Each row was made from one path, in order. Every step used is in the known rows, and no mark comes twice. Write each row's path.
(in the rows, 128 means zero)
Known rows
k-l: [112 158 150  92 142 145 124 157 133 123 160 146  84 134  96 127 192 113
 131 109 149 105 161  92]
k-l-g-u-r: [143 167 134  81 155 131 140 153 155 108 151 146  99 114 118 132 163 143
 122 117 143 109 165  81]
g-e-l-k: [141 136 158 103 151 132 139 168 128 183 181 120  82 124  87 132 194 117
 139  99 114  45 175  67]
u-r-k: [111 141 143  69 164 127 132 179 139 127 167 173 101 134 120 120 157 125
 120  94 175 110 137  82]
r-k-l: [118 156 137  73 161 133 106 177 146 114 147 153  69 139 101 125 193  85
 130 109 160 108 161  99]
v-g-e-u-k-l: [116 143 117 114 137 147 133 152 144 140 146 147  38 125  95 155 188 120
 124 141 107  76 148  94]
v-g-e-u-r-k: [116 141 111  90 158 121 145 192 155 143 135 173  65 129 115 164 180 132
 119 121 157  59 114  92]
l-g-e-u-r: [113 141 134 110 141 132 130 178 153 156 144 150  79 130 103 134 169 158
 120 118 129  37 153  80]
g-e-u-k-l: [106 138 126 110 152 154 104 151 135 147 159 139  43 147  93 132 183 114
 123 131 108  68 174  88]
r-l-g: [141 137 159 112 138 132  95 187 164 143 167 122  75 105 102  95 171 120
 142 100 131 103 186  80]
k-l-g-v: [139 168 144  97 142 123 110 175 160 125 161 128  90 111 104 123 205 122
 125 110 141  62 184  90]
e-u-k-l-g: [128 132 137 104 132 147 102 143 160 131 143 127  46 131  92 116 171 121
 131 127 112  94 178  81]
r-k-l-g: [130 153 140  72 155 128  93 186 171 109 132 137  60 123  97 118 188  97
 135 115 145  98 183  95]
v-g-e: [103 152 137 117 135 137 143 181 140 138 158 146  92 116 106 144 182 139
 126 114 140  59 149  95]
g-e-u-r: [101 140 133 107 150 134 139 170 134 158 159 163  84 142 110 144 173 155
 119 114 148  46 130  81]
k-l-g-c: [127 176 144 104 142 129 131 161 147 121 136 119  89 119  99 115 187 137
 123 116 130  78 192  81]
e-g: [ 98 124 162 128 133 151 124 167 118 153 159 140  78 151 105 128 175 110
 131 103 152  85 168  70]
e-l-g-u: [151 136 136 105 140 127 120 177 148 145 148 111  91 130 116 116 155 116
 143 110 146  79 196  61]
u-k: [ 97 123 154 108 138 148 113 146 127 130 189 140  96 132 113 100 143 131
 124 100 140 111 168  74]
e-l-g: [145 133 151 107 127 136 120 180 149 158 150 123  81 128 102 110 161 118
 148 109 132  81 188  62]
v-g-e-l-k: [153 142 145 107 134 130 167 165 136 178 165 126  77 105  88 151 196 124
 140 110 112  53 150  73]
k-l-g: [126 160 153  95 135 140 110 166 156 119 147 132  73 117  95 117 189 125
 134 114 131  94 179  90]
l-g-u-r: [124 146 140  92 151 124 136 161 148 117 163 141 119 118 126 118 142 159
 120 104 157  92 161  73]
u-r: [106 147 155  90 144 138 148 157 128 134 178 170 116 129 115 122 155 152
 120  95 162 108 135  73]
u-k-l-g: [125 139 148  98 139 151 102 147 151 118 165 130  68 114  96 104 161 125
 129 120 106 116 194  82]
u-k-l: [113 140 150  96 146 155 114 138 130 122 180 144  72 129 102 113 165 119
 124 115 124 124 176  82]

Write each row's path
[151 131 150 103 164 122 140 163 151 178 182 139  65 112  93 140 199 134
 129 100 114  61 136  81]	g-e-u-r-l-k
[135 157 122  72 169 120  93 183 169  96 132 127  72 127 113 124 184  90
 132 115 156  93 192  96]	r-k-l-g-u
[145 124 145 122 162 140 136 167 129 156 178 145  73 130 126 133 156 110
 130 110 148 124 163  62]	e-g-u-r-l
[108 130 153 128 141 131 121 175 122 163 176 134  89 144 118 136 193 111
 126  98 161  56 171  71]	e-g-v
[127 153 118  89 163 126  84 201 176 130 116 131  30 138  90 138 211  93
 133 130 129  38 182 102]	r-k-l-g-e-u
[113 132 137 103 140 151 111 133 138 135 157 143  54 143  96 123 175 110
 127 122 132 104 156  84]	e-u-k-l
[101 107 142 132 147 153 118 145 114 139 178 124  80 150 126 122 143 109
 123 112 139 103 188  61]	e-g-u-k
[ 93 135 136 119 143 135 112 180 134 154 148 139  74 154 102 133 190 127
 127 110 148  28 154  89]	g-e-u
[152 117 133 108 141 140 111 158 144 142 169 109  80 127 119 101 128 120
 138 116 123 100 207  52]	e-l-g-u-k
[127 148 125  99 142 144 138 137 138 103 164 137  81 113 118 137 159 119
 123 125 136 128 155  86]	v-g-u-k-l
[159 117 159 114 169 128 155 146 130 161 192 129  76 112 112 137 177 117
 132  96 129 116 156  61]	e-g-u-r-l-k
[160 142 133  94 147 128 146 169 145 148 160 136 104 122 125 124 138 142
 134 115 144  94 173  52]	e-l-g-u-r
[102 142 124 119 127 130 137 180 146 151 131 148  72 130 105 153 193 134
 129 121 146  38 129  93]	v-g-e-u
[118 164 141 105 149 141 105 184 155 130 146 128  66 119  90 126 197 126
 131 124 110  56 194  94]	k-l-g-e
[133 163 133  92 150 132 112 162 156 105 143 121  85 123 106 123 179 117
 130 116 143  93 186  88]	k-l-g-u
[104 123 146 128 147 140 126 163 117 143 157 128  90 153 120 134 170 106
 131 104 164  82 173  70]	e-g-u
[133 160 121  57 185 125 134 168 144 103 156 165  91 134 127 139 171 104
 119 110 171 124 148  89]	g-u-r-k-l
[119 122 138 120 156 161 117 135 117 128 171 128  56 149 114 135 163  95
 124 127 127 118 191  69]	e-g-u-k-l
[119 144 138 108 153 153  96 161 150 127 169 124  57 115  96 113 168 129
 123 128  88  77 206  87]	u-k-l-g-e
[169 144 144  90 157 114 174 146 153 136 185 140 102  76 117 142 176 142
 129  94 142 124 118  79]	v-g-u-r-l-k
[152 139 157 101 145 130 124 178 162 145 176 147  83  98 108 104 155 146
 132 104 130 122 164  73]	u-r-l-g
[111 128 127 111 137 136 142 143 137 110 172 136 102 115 133 123 143 136
 122 112 151 113 148  78]	v-g-u-k
[140 142 129 108 141 128  97 152 163 139 157 125  59 125 107 122 187 123
 125 122 123  62 181  84]	e-u-k-l-g-v
[130 160 129  98 148 138 125 169 159 147 135 151  57 126  92 148 190 143
 121 133 113  53 157  88]	k-l-g-e-u-r
[143 144 140  97 166 125 135 167 139 132 190 148 103 120 130 117 150 130
 127  98 159 125 149  71]	g-u-r-l
[118 141 132  94 160 148 116 133 131 107 178 131  86 135 115 118 157 114
 124 116 136 123 178  82]	g-u-k-l
[147 136 142 111 150 121  97 185 167 124 164 109  85 110 118 101 166 115
 141 104 144 101 193  79]	r-l-g-u
[165 148 150 104 153 112 118 185 165 154 190 141  95  92 122 110 171 146
 126  96 142  88 165  73]	u-r-l-g-v
[121 155 128 109 142 138 100 178 163 142 126 129  43 136  86 140 205 119
 132 132 116  36 180  95]	k-l-g-e-u
[121 146 149 107 138 115 107 182 159 136 169 123 109 113 118 110 185 139
 128  93 157  48 179  81]	l-g-v
[146 118 141 117 155 131  86 167 162 125 185 107  71 109 122  86 136 122
 134 107 119 121 205  69]	r-l-g-u-k
[154 135 171  88 157 125 149 149 144 154 202 147  92  95  98 117 178 138
 130  83 128 121 138  73]	u-r-l-k
[155 147 131 100 153 122 161 166 152 128 173 153  98  96 130 137 154 138
 131 109 157 137 125  78]	v-g-u-r-l
[143 141 123 116 143 128 149 184 155 169 160 158  56 107 108 155 181 138
 128 124 128  80 118  86]	v-g-e-u-r-l
